(in the rows, 128 means zero)
Known rows, with every step that occurs:
latot, kipebat, gami, giref, tanop: [182 132 118 152 104 127 110 125  90  43  99 113 138 131 187 158 114 147
 129]
giref, tanop, kipebat, zuzum, modu: [173 112 111 189 144 119 139  96 125  97  80  85 150 122 164 113 154 174
 107]
tanop, kipebat, gami: [195 118  87 168 135 137 121 131 105  73  89 117 122 121 179 171  87 168
 127]
gami, giref: [176 135 128 152 133 120 105 132 121  82 157 115  83 137 182 148  95 128
 139]
giref, zuzum, modu: [175 118 141 141 162 126 145  86 136 118 145  86 127 158 198 105 101 141
 129]
gami, giref, tanop, kipebat, zuzum, modu: [171 135 121 188 137 117 138 104 117 100 106 105 134 120 178 115 132 158
 121]
zuzum, giref, latot: [160 100 122 116 145 141 135 118 127 148 145  92 114 141 185 155 121 116
 142]
tanop, kipebat, gami, giref, latot: [205 130  90 152 127 145 132 136  92  95 101 126 132 133 197 177  65 151
 143]
gami, giref, tanop, kipebat: [180 141 132 187 150 123 117 114 100  95  98 117 107 113 168 132 121 144
 116]
gami, giref, zuzum, kipebat: [156 161 116 138 131 135 147 100 130 108 143 109 126 119 201 127  59 153
 141]
gami, giref, tanop: [166 127 148 166 141 117 101 120 110  89 128 116  92 128 163 126 122 130
 124]
zuzum, giref, gami: [105  94 108 129 146 133 126 103 125 153 135  87  86 122 196 157 120 108
 143]
giref, zuzum: [164 130 130 140 135 142 132  95 128  95 141  91 121 140 186 125  90 141
 120]
tanop, kipebat, gami, giref: [193 137  93 172 127 136 122 137  98  75 105 134 116 115 191 171  72 159
 138]
kipebat, tanop: [191 101 134 178 113  98 108 134 126  50 144  93 103 148 155 160 133 135
 149]
latot, kipebat, gami: [193 121  92 137 104 132 112 129 106  37 105  95 137 142 189 177 105 156
 130]
latot, kipebat: [195 131 102 142 120 125 114 116 115  51 114  73 120 149 183 160 132 146
 117]
zuzum, kipebat: [172 120  89 139 146 115 123 121 144  93 115  93 110 124 172 146  97 168
 136]
kipebat, zuzum, modu: [166 104 104 151 125 116 128 113 152  84 148  80 130 149 180 128 129 160
 133]
zuzum, kipebat, tanop: [182 112 104 166 121  94 128 128 141  66 123  92 122 129 160 156 114 165
 158]

Rows:
[162 153 129 160 110 118 150 106 128  86 150 108 135 121 193 135  75 150
 159]
gami, giref, zuzum, kipebat, tanop
[212 110  91 111 109 143 125 128  97  65 103  85 154 168 196 180  97 145
 137]
giref, latot, kipebat, gami
[181 123  84 118 123 131 132 139 120 101 118 123 135 131 196 168  48 161
 164]
zuzum, kipebat, gami, giref, latot
[165 113 135 158 124 125  97 137 101  70 118 138 110 123 172 147  93 141
 139]
kipebat, gami, giref, tanop
[213 121  99 116 123 135 129 114 106  78 111  66 140 172 189 164 120 134
 125]
giref, latot, kipebat
[198 137 101 127 107 126 147 113 116  85 144  78 155 166 211 146 111 138
 142]
gami, giref, latot, kipebat, zuzum, modu
[110 105 121 154 109 137 129 105 139 108 131  92 136 104 159 127 156 148
 119]
kipebat, zuzum, giref, tanop
[170 107 102 107 116 149 142 122 107 113 120  92 150 142 202 178 115 129
 145]
zuzum, giref, latot, kipebat, gami
[174 133  73 173 110 140 135 113 127  71 107  86 137 116 173 152 116 176
 111]
tanop, kipebat, zuzum
[120 112 100 141 102 140 131 116 148 101 157  90 126 111 175 147 133 146
 131]
kipebat, zuzum, giref
[161 136 126 138 111 146 126 122 108  79 149 134 125 130 200 148  49 141
 147]
kipebat, gami, giref, zuzum
[173 141 147 147 151 123 143  97 129 116 164 108 115 149 210 112  84 128
 142]
gami, giref, zuzum, modu
[114 121  66 159 114 148 154  95 120 130 106  80 135  98 195 158 121 150
 127]
tanop, kipebat, zuzum, giref, gami
[178 152 110 136  92 147 134 113  96  49 126 108 151 136 213 160  74 147
 135]
latot, kipebat, gami, giref, zuzum
[172 116 110 113 129 143 143 111 116 123 126  74 139 147 198 165 137 121
 135]
zuzum, giref, latot, kipebat
[215 136 123 146  96 116 130 129  98  59 140  89 136 166 192 172 115 121
 156]
gami, giref, latot, kipebat, tanop
[193 123  80 116  88 144 138 112 117  63 119  57 167 162 189 163 122 152
 122]
giref, latot, kipebat, zuzum
